Each row comes from the steps of one walk. Every step used is in the known rows, and no mark comes twice. Write the walk behind each row, first mark first.
Known rows
b m: [ 0.433 -2.844 -0.702  3.395 -0.780 -1.879 -1.486  0.398 -0.278  1.942
  1.296 -3.452  0.046 -3.532  0.205 -0.287  0.851  2.570]
u b m r q: [-0.553  3.047 -0.016 -0.303 -1.232 -0.887 -3.607 -1.537  1.442  4.100
  0.071 -1.016 -1.173  1.820  4.413 -0.105  4.362  1.724]
m r q: [-2.299  3.778 -1.518  1.288 -0.775 -0.637  0.959 -2.892  1.488 -2.062
 -0.186  0.191  0.714 -0.035  2.424 -0.381  5.307  2.386]
m b u: [-0.212 -2.697  4.369  1.601 -2.024 -1.816 -0.117  2.252 -1.813 -1.599
 -0.306  0.758 -0.200 -4.083  0.649 -1.659  1.039 -0.031]
b u r m: [ 1.457 -0.112 -3.706  3.268  0.038 -0.314 -0.784  1.510  0.071 -1.999
 -0.093 -0.300 -0.873  1.072  1.478 -1.704  0.419 -2.215]
q r: [-2.140  1.466 -2.114  2.437 -0.159 -0.166  2.707 -1.935  0.134 -2.126
 -0.864 -1.546  1.285 -3.402  0.156 -1.884  2.338  3.533]
m b z: [-0.251 -3.061  3.237  0.490 -3.127 -0.859 -0.539  2.535 -2.539 -3.137
  2.218  0.370  3.024 -4.048 -0.045 -1.965  1.718  3.392]
m b: [-2.159 -2.564  3.242  1.028 -1.820 -1.862 -0.382 -0.192 -1.678 -1.661
  1.466  0.272  0.717 -2.353 -0.417 -1.533  1.899  3.648]
r u b m: [-0.979 -3.035  0.306 -3.096 -0.433 -2.100 -4.617  0.915 -1.204  4.927
  0.519 -1.677 -1.417  0.751  2.739 -0.622 -0.083  0.687]
m b u r: [-0.195 -1.508  2.087  0.881 -2.355  0.148 -0.473  1.651 -1.994 -2.581
  0.168  2.195 -1.413 -3.496  1.182 -1.937  0.671 -0.713]
z b: [-2.066 -2.958 -0.648  4.335 -1.492 -2.200 -0.750 -0.218 -1.199  0.484
  1.358 -2.675  1.444 -1.310 -0.101 -0.626  0.837  2.042]
q b m: [ 0.320 -3.810 -0.208  3.035 -1.202  1.759 -0.696  1.557 -0.843  2.316
  3.300 -5.372 -1.146 -2.474  0.102 -1.662 -0.026  2.527]
z b m r: [-0.352 -0.541  0.161  6.051 -1.286 -1.350 -0.625 -0.436  0.363  3.840
  0.564 -1.572  0.595 -0.767  0.192 -0.259  3.046  0.993]
b u: [ 0.144 -2.644  0.028  2.473 -0.711 -1.838 -0.590  1.815 -0.670 -1.847
 -0.817 -1.453  0.348 -4.996  0.958 -0.984  0.571 -0.356]
m r u: [-3.287  0.916 -0.745 -1.346  0.440 -0.824  0.763 -1.438  0.431 -1.822
 -1.024  2.085  0.899 -0.074  1.033 -0.911  3.752  0.951]
q r u: [-2.955  1.444 -2.171 -0.916  0.501 -0.300  3.174 -1.671 -0.336 -1.446
 -1.314 -0.054  0.159 -1.152  1.249 -1.848  1.323  1.895]
z b u r q: [-0.030  0.936 -2.823  3.477 -2.462 -0.183 -0.490  0.500 -0.786 -0.592
  0.064 -1.060 -1.964 -0.118  3.647 -0.520 -0.052 -2.664]
q b u r: [-0.175 -2.291 -1.742  1.427 -1.314  3.734  0.044  2.693 -1.530 -2.459
  1.465 -2.268 -1.572 -3.228  0.967 -2.230 -0.581 -1.581]
m r q b z: [-0.411  2.437 -0.874  0.665 -2.477  4.492  1.496  1.175 -0.195 -3.401
  2.688 -1.993  2.152 -0.255  2.400 -1.755  3.773  2.190]

Which walk is each row?
[-0.634 -0.223  0.720  0.204 -0.735 -0.996 -4.011 -0.420  0.787  4.245
  0.144 -0.784  0.016 -0.902  1.823 -0.739  3.864  1.943]  u b m r
[-2.500  3.027 -1.060  1.121 -1.088  3.121  1.805 -1.475  0.925 -2.032
  1.793 -1.751 -0.404  1.317  2.248 -1.501  4.323  2.488]  m r q b
[-0.882  2.881 -3.390  4.089  1.026 -0.579  2.856 -1.667  1.098 -1.271
 -0.166 -1.450  1.121  2.057  0.119 -2.423  2.315  2.844]  q r m
[ 0.077 -3.199  0.375  4.836 -1.608 -1.905 -0.585  1.841 -1.471  0.551
 -0.348 -2.078  0.337 -2.920  0.624 -0.996 -0.366 -1.402]  z b u
[ 0.771  2.331  0.887  2.784 -1.666  0.567  3.013  1.191 -0.952 -2.587
  1.174  1.022  2.751  1.697  0.151 -3.768  2.083  3.220]  q r m b z
[-1.846  0.084 -1.265  0.999 -1.475  2.014  0.701 -0.295 -0.430 -1.408
  3.135 -4.418 -0.923  0.423  2.134 -1.504  1.193  3.016]  r q b
[-3.814  1.111 -1.069 -4.157  0.151 -0.278 -0.447 -1.457 -0.848  1.217
 -1.469  0.372 -0.300  0.976  2.608 -2.029  1.364  1.810]  q r u b
[-0.519  2.864  0.079  1.556 -1.368  3.279  2.017  0.797  0.618 -1.922
  0.199 -1.356 -1.418 -0.412  3.260 -1.668  3.181 -0.958]  m r q b u
[-3.374 -2.362  0.054 -4.734 -0.358 -1.959 -4.008  0.141 -1.605  1.401
  0.009  0.007 -0.046  0.969  2.443 -1.012  0.770  1.265]  r u b
[ 1.272 -1.054  2.955  3.292 -1.101 -2.330  0.178  2.414 -1.061 -0.741
  0.229  0.922 -0.791  1.653  0.699 -2.515  0.867 -0.636]  r m b u
[-0.943 -0.077 -0.267  2.028 -1.146 -0.915 -0.375 -0.496 -0.858 -1.813
  2.231  1.589 -0.683  3.591  0.133 -2.414  1.787  1.918]  u r m b
[-0.092 -3.418  0.400  2.302 -1.140  2.105  0.210  3.155 -1.503 -1.510
  1.282 -3.277 -0.678 -3.803  0.712 -2.149 -0.477 -0.407]  q b u
[ 0.414 -3.626 -0.533  5.787 -1.654 -2.610 -1.699  0.638 -1.005  4.336
  1.788 -4.149  0.137 -1.723 -0.082 -0.541 -0.082  1.460]  z b m
[-1.960  0.639 -0.876 -4.632 -1.079  1.021 -0.835  1.185 -1.707 -0.410
 -0.836  0.315  2.345 -0.591  2.972 -2.340  1.028  1.423]  q r u b z
[-0.820  0.370 -0.308  0.139  0.221 -1.021  0.169 -0.475  0.787  2.056
 -0.568  0.733 -0.432 -0.351  1.522 -0.338  3.122  0.400]  b m r u
[ 0.045 -3.764 -0.623  1.245 -2.252  3.104 -0.132  3.465 -2.195 -2.957
  3.584 -3.937  2.773 -3.668  0.011 -2.524  0.377  2.853]  q b z
[-0.084  1.434  0.992  0.221 -2.653  0.062  0.000  0.682 -1.103 -2.590
  0.202  1.818 -2.529 -1.161  3.407 -1.511  1.187 -0.964]  m b u r q
[-0.694 -0.860  1.916  2.709 -0.982 -2.643 -0.043  0.127 -0.746 -0.883
  1.945  0.462  0.510  3.081 -0.452 -2.144  1.709  2.830]  r m b
[ 1.127 -1.573  1.950  2.463 -2.179 -1.200 -0.404  2.838 -1.468 -2.224
  2.540  0.516  2.882  1.505  0.053 -2.788  1.465  2.761]  r m b z
[-1.030 -0.539 -0.089  2.532 -0.783 -1.388  0.154 -0.441 -0.236  4.330
 -0.076 -0.032 -0.525  1.388  1.129 -0.289  2.106 -0.400]  z b m r u
